Each row comes from the steps of one path. Every step used is in the known rows, and no mark comes twice. Write the path behind each row, first mark first.
(in the rows, 128 means zero)
Known rows
q > s > u: [125 124 106 103 126 129 165 154 123 138 121 116 129  92 121 149 158 138
 101 153 147 115 132 144 124 109 142 127 108 136 159 110 141 138 136 133
 108 142 124 129 113 141 131 153 148 128 150 141 119 145  66 112 140 133
 120 137 124 126]
s > u: [130 133 115 106 117 140 147 145 131 123 139 106 123 104 137 148 136 152
  99 145 149 119 133 156 148 111 144 126 107 141 182 126 141 127 149 121
 112 134 119 137  96 146 125 141 142 135 145 153 109 127  80 100 150 152
 127 141 136 123]
u > w: [100 106 145 126 131 116 103 116 139 151  92 103 136 136 136 165 116 127
 134 124 112  85 126 136 101 134  92 128 121 127 120 135 110 117 140  97
 104 128 149 130 127 152 129 123 129 111 125 154 135 133 148 112 117 122
 136 132 131 119]
n > k > x > u > p > q: [143 126 131  90 126  98 146 140  99 143  84 145 135 169 164 114 147  91
  77 132 142 117 120 139  94 189 143 105 120  97 146 125 144 153 186 116
 120 180 164 118 118 135 144 138 175 117 131 152 119 119 119  98 104 110
 124 137 110 102]
n > k > d > u > p: [112  97 132  85 171  88 154 121 128 128  87 140 166 165 133 151 117 108
 111 133 122  89 142 162 125 126 147 132  74  83 166 144 110 152 120 119
  85 172 128 101  91 149 159 141 171 134 125 177 137 137 102 110  88 140
  99 136 134  97]
q > e > u: [100 126 116  98 158 150 158 131 135 123 104 126 127 101 122 117 129 119
 111 134 152 169 129 124 138 137 139 126  93 135 136 113 123 130 157 118
 124 122 115 105 121 166 140 155 128 136 149 141 143 110 130 113 151  93
 152 157 106 150]
k > p > q > e > u: [105 132 123  86 153 152 157 136 125 128  91 125 123 108 142 110 143 100
  99 130 163 161 118 123 129 160 150 102  94 127 129 109 136 132 182 114
 128 122 127 111 129 166 130 157 144 140 148 139 152 101 122 115 150  77
 156 149 105 151]
p > k > x > u: [139 136 138  75  90 115 128 141 114 132 112 134 137 163 136 147 133 131
  94 113 144 146 173 134  94 165 170 163 101 111 140 138 138 154 162 119
  96 238 134 104  91 123 117 116 129 121 105 172 125 129 104  97 102 128
 132 134  71 103]
k > x: [151 104 150 113 125 145  95 145 125 105 122 128 141 148 145 134 123 151
 107 134 115 121 136 122 103 144 154 156 112 129 103 137 133 132 144 126
 121 194 141 113 123 119 139 121 159 141 130 147 131 118 133 113 130 125
 143 137  90 105]
q > s: [123 114 115 127 143 110 152 140 114 148 103 143 137 108 105 132 162 106
 130 138 124 124 127 111  93 128 127 131 129 120  98 106 127 145 109 146
 122 135 134 117 154 119 139 146 138 117 136 107 142 153 108 148 111  98
 119 121 113 133]
n > k > d > u > p > q > s: [141 105 111 103 155 102 180 143  90 161  74 145 145 140 125 133 168  72
  97 146 135 110 114 131  70 159 135 100 119  96 120 100 143 161 136 146
 117 168 161 109 138 137 148 160 175 117 144 127 148 147  96 136  90  93
 103 131 116 107]
p > q > e > u: [115 132 115  95 153 156 162 131 117 130  94 125 120 111 135 111 138 104
  92 138 160 171 117 123 127 161 139 104 106 133 136 102 136 129 178 122
 136 124 130 111 124 173 137 157 133 131 154 135 147 104 127 113 153  86
 151 155 107 149]
q > e: [104 103 127 123 149 144 124 107 144 103  96 128 130  93 147 113 135 116
 105 157 106 169 101 115 142 125 127 102  96 142 101 123 108 139 132 122
 145 111 110  93 166 118 150 157 126 146 134 140 132 141 133 144 140 115
 149 120 114 146]
q > s > u > p > k: [111 112 121  64 155 104 126 145 145 137 107 131 128 127 143 141 179 120
 110 147 170 100 136 144  99 155 169  97 105 112 176 133 129 200 152 118
  84 147 136 106 118 108 146 147 141 120 116 161 116 136 108 105  94 122
 118 157 115 111]
p > q > e: [124 109 127 125 141 154 135 110 122 114  84 126 119 104 162 104 147  96
  79 163 119 172  83 113 126 157 127  70 114 142  96 108 126 141 160 126
 164 115 133 102 171 129 144 163 136 141 143 129 134 132 132 142 137 104
 149 121 116 144]
p > k: [134 131 122  93 131 134 113 136 135 134 136 121 116 137 138 132 155 121
 121 129 166 136 132 130  95 159 160 102 132 132 149 133 145 180 152 130
 107 145 138 112 126 107 120 131 112 121 109 136 127 124 136 122 104 122
 123 152 111 115]
x > u > d: [121 139 108 115 126 111 143 118 105 170 107 107 169 138 114 163 108 119
 119 125 125 123 139 147  93 137 146 157 114 141 134 113 113  99 121 128
 109 200 135 117 102 159 123 133 130 121 145 160 142 125 105 129  91 127
 125 114 116 109]
p > k > d > u: [149 117 126  90 136 145 163 117 105 136 105 115 153 163 120 176 118 111
  99 125 139 127 151 156 107 134 168 117 100 107 154 129 142 142 122 142
 101 206 121 111  77 164 116 137 129 140 117 166 158 137  84 122  90 153
  90 134 119  98]
x > u > p > k > d: [137  79 132  72 130 152 131 134 112 142 100 129 140 149 129 168 151 108
 117 134 142 107 146 148  83 166 157 108 100 100 173 122 123 167 126 126
 116 197 152 119  93 132 106 123 138 136 108 184 136 120 126 123  67 127
 117 151 113  94]
n > k > p: [113 136 125  95 127 102 118 149 143 129 134 118 145 132 152 120 134 117
 143  98 145 111 124 136 128 119 155 132  69 100 124 163 150 161 158 116
  89 124 127 114 140  97 117 133 180 150 114 135 142 106 125 135 123 109
 134 127 128 114]
x > u > p > k: [107 126 130  63 138  90 123 131 141 138 104 142 131 153 143 134 163 110
 114 124 163 116 151 141 101 170 166 114 108 103 172 140 122 194 154 110
  84 164 131 102 109 109 138 129 124 112  98 168 116 132 124 103  81 123
 121 145 107 108]
e > u > x: [116 121 122  79 168 129 133 151 123 127 121 109 132 167 132 130 125 140
 104 106 132 140 146 131 109 138 157 160  99 138 138 129 139 117 141 104
  74 201 142 115 119 171 147 121 151 108 158 143 158 122 123  98 131 111
 134 175 112 131]

Write each row's path
[110  99 131 102 153 136 136 113 132 109  66 132 125 102 172 108 158 102
  71 171 120 148  86 128 136 153 134  65  97 133 127 111 116 152 165 111
 148 115 132 101 160 131 158 168 153 141 147 153 122 136 118 123 139 111
 145 125 123 138]  s > u > p > q > e
[141 101 120  81 163 125 145 135 108 127 115 101 158 193 136 159 105 131
  85 111 106 135 144 152 100 121 166 154  79 124 137 143 148 126 119 123
  65 251 139  95 105 166 147 126 168 120 147 160 166 144  97 113 102 146
  97 157 121  99]  n > k > d > u > x
[139 100 129  73 162 131 134 131 109 125 107  99 150 192 139 166 121 130
  86 113 115 130 149 147  93 132 177 139  86 126 137 139 143 135 119 118
  66 252 137  98 108 162 142 122 151 121 139 167 168 146  92 113  95 145
 100 155 116 102]  p > k > d > u > x
[136  75 130  72 149 165 132 141 113 139 105 125 136 144 126 165 152 110
 122 136 154 105 140 148  84 166 157 102 103 107 174 117 125 165 130 128
 117 178 153 120  93 143 109 129 144 139 119 177 143 108 134 121  80 116
 122 164 114  99]  e > u > p > k > d
[107  96 143  87 169  94 146 115 129 123  77 142 161 160 131 156 123 113
 112 135 117  82 145 157 131 127 146 122  83  85 159 138  99 141 111 117
  93 168 122 113  93 155 155 134 160 137 123 179 141 140  95 110  87 142
 103 127 134 105]  k > d > u > p
[132 110 128  99 137  96 156 146  95 154  67 155 138 135 132 125 179  85
  94 143 129 111 123 117  72 170 141 113 131 100 103 101 132 155 145 133
 119 175 157 112 146 127 150 148 165 113 138 131 138 146  99 125  97  86
 122 121  96 118]  k > x > u > p > q > s
[140 126 105 104 121 134 172 155 106 146 110 117 123  97 133 143 168 123
  84 157 154 118 121 143 112 133 143 102 122 136 159 102 152 139 157 135
 120 144 139 134 119 146 129 158 156 127 156 136 120 140  66 111 137 125
 119 136 125 124]  p > q > s > u
[140  95 152  75 148 126  82 148 140 106 111 137 141 160 158 136 148 143
 106 138 138 105 141 128  83 169 178 136 105 116 127 145 131 179 160 116
  96 202 148  98 118 100 152 127 160 133 113 167 125 117 140 102 105 118
 138 156  83  94]  u > p > k > x
[107 119 100 112 173 146 141 122 119 158  99 101 165 109 118 148 112 118
 120 145 140 137 114 141 100 135 147 135 102 155 127 103 112 102 135 128
 118 155 130 107 119 176 141 160 138 135 167 152 160 107 128 133 121 101
 145 142 115 126]  q > e > u > d
[111 106 134 106 162 125 142 101 125 110  58 136 133 118 166 111 145  90
  73 163 116 152  91 124 133 155 136  68  98 123 109 115 112 147 157 115
 142 125 126  91 159 136 162 167 149 139 140 148 135 141 116 130 126 110
 134 117 120 138]  d > u > p > q > e
[134 128 117  96 125 121 121 129 104 164 106 107 173 151 127 170 115 126
 108 129 132 120 144 145  71 157 169 160 110 142 131 120 123 120 139 130
  97 238 144 106  99 146 126 134 139 124 136 172 143 119 111 123  84 124
 133 128  92  94]  p > k > x > u > d
[140  71 134  81 142 161 121 134 115 135 107 127 138 144 132 163 152 111
 123 140 141  99 134 146  82 163 154  97 107 108 164 121 124 168 121 129
 122 176 153 122 104 128 112 127 142 140 112 176 139 117 135 131  76 127
 119 154 121  94]  u > p > k > d
[109  98 132 110 158 132 131 106 131 110  65 137 126 110 169 103 154  93
  80 168 117 150  83 117 130 158 128  66 105 129 108 113 111 150 157 114
 154 111 134  95 170 125 159 163 148 140 140 145 131 135 134 135 131 102
 148 121 122 140]  u > p > q > e
[118  97 137 110 137 119 136 110 122 158  82  96 159 163 129 191  94 115
 114 121 116  91 139 160  92 127 110 137  91 111 138 141 124 119 138 112
  81 181 145 113  90 179 125 132 145 120 127 175 155 138 121 108  96 140
 108 138 131  94]  n > k > d > u > w
[134 125 118 105 125 119 124 127 102 161 103 109 177 150 124 168 105 131
 108 129 119 119 144 144  83 146 159 169 107 139 123 119 116 101 131 129
 103 232 142 111 100 156 129 132 145 128 145 170 144 119 109 124  94 126
 133 119  97  97]  k > x > u > d
[128 129 132  98 150 117 152 138 106 144  84 146 124 151 151 111 156  90
  94 135 157 111 113 133 110 185 136  85 135 106 151 110 135 141 178 114
 130 128 159 137 121 160 142 141 161 117 147 141 131 107 126 101 120  96
 130 146 128 124]  e > u > p > q
[128  67 129  70 156 168 132 135 120 130  95 124 137 131 132 160 154 108
 114 147 146 119 130 142  87 165 157  95  92 111 166 116 120 169 134 125
 122 174 146 111 105 139 117 138 143 144 120 182 145 113 137 127  83 111
 130 162 110 104]  q > e > u > p > k > d
[114 112 121  77 172 141 137 142 120 122  98 107 128 154 148 119 134 124
  81 122 127 161 126 124 107 152 157 129  93 145 124 119 139 126 157 104
  91 195 142 100 139 170 155 138 154 115 166 145 160 124 123 104 137  98
 146 170 107 138]  p > q > e > u > x
[105 121 126  62 165 107 123 140 146 135 111 136 126 143 138 131 164 115
 122 130 179 113 143 140 101 169 168 108 110 110 176 134 127 192 162 112
  84 140 135 107 109 124 142 136 131 117 113 157 127 114 137 100  97 106
 127 169 109 115]  e > u > p > k
[137 112 115 100 140  89 164 153  94 157  74 155 142 140 132 120 174  82
  95 139 135 117 121 122  66 170 141 120 120  99 112 107 140 164 155 137
 112 181 163 102 145 121 155 155 177 108 139 127 137 143 104 126  96  85
 119 132  95 110]  n > k > x > u > p > q > s
[128 117 122 111 156  92 170 135  99 156  67 151 140 132 125 126 176  78
  98 144 132 109 117 121  85 159 136  97 133 102 107 102 132 154 134 138
 119 150 148 116 148 138 153 158 160 115 142 118 147 153  90 133 101  93
 108 120 117 123]  d > u > p > q > s
[105 113 127  67 173 136 129 145 124 122  95 107 132 153 155 120 141 122
  88 113 129 151 126 122 111 150 165 126  80 138 118 126 138 129 160  97
  85 193 141 101 144 165 151 136 166 122 161 149 168 118 120 107 137  93
 147 164 109 141]  k > p > q > e > u > x
[ 94 100 125  84 163  85 143 143 142 127  88 142 142 112 136 140 160 129
 111 156 133  77 132 148 133 122 142 121  91 106 170 126 104 155 129 110
  93 128 128 118 119 131 166 148 169 125 140 164 112 147  87 102 115 128
 122 136 133 119]  q > s > u > p
[109 126 108 101 169 147 138 127 113 162  89 100 165 113 133 144 124 105
 113 139 146 128 105 138  96 151 157 116  99 147 119 101 121 107 153 123
 119 153 138 113 128 174 132 160 153 143 165 152 166  97 124 133 119  90
 149 136 116 127]  k > p > q > e > u > d
[122  92 123  99 162 136 149 110 116 115  65 130 142 127 166 117 142  81
  72 165 116 157  88 134 119 156 137  72  84 119 121 117 124 156 157 124
 140 142 138  85 148 136 158 173 164 145 142 156 138 134 123 134 117 111
 130 130 119 122]  n > k > d > u > p > q > e
[149 118 128  98 147 113 162 128  94 145  81 138 142 171 157 128 138  82
  79 139 142 109 111 151 101 173 142  83 118  94 153 121 145 148 167 127
 121 163 161 122 109 154 143 148 175 127 138 150 137 122 109 112 100 121
 105 137 135 100]  n > k > d > u > p > q
[134 109 114  81 151 125 141 157 111 134 110 101 127 146 145 142 157 139
  73 134 123 124 126 140  98 134 158 129 103 146 141 120 151 132 142 111
  81 210 149 117 135 153 149 138 171 108 167 145 143 149  79 102 129 126
 122 156 122 121]  p > q > s > u > x
[111 113 144  99 106  98 111 129 127 156  87 108 149 160 140 170 104 128
 112 110 117 103 153 144  80 149 113 168  93 112 128 147 121 127 164  95
  78 202 152 108  99 152 130 116 144 107 118 178 132 133 136  89 104 125
 138 136  96  95]  n > k > x > u > w
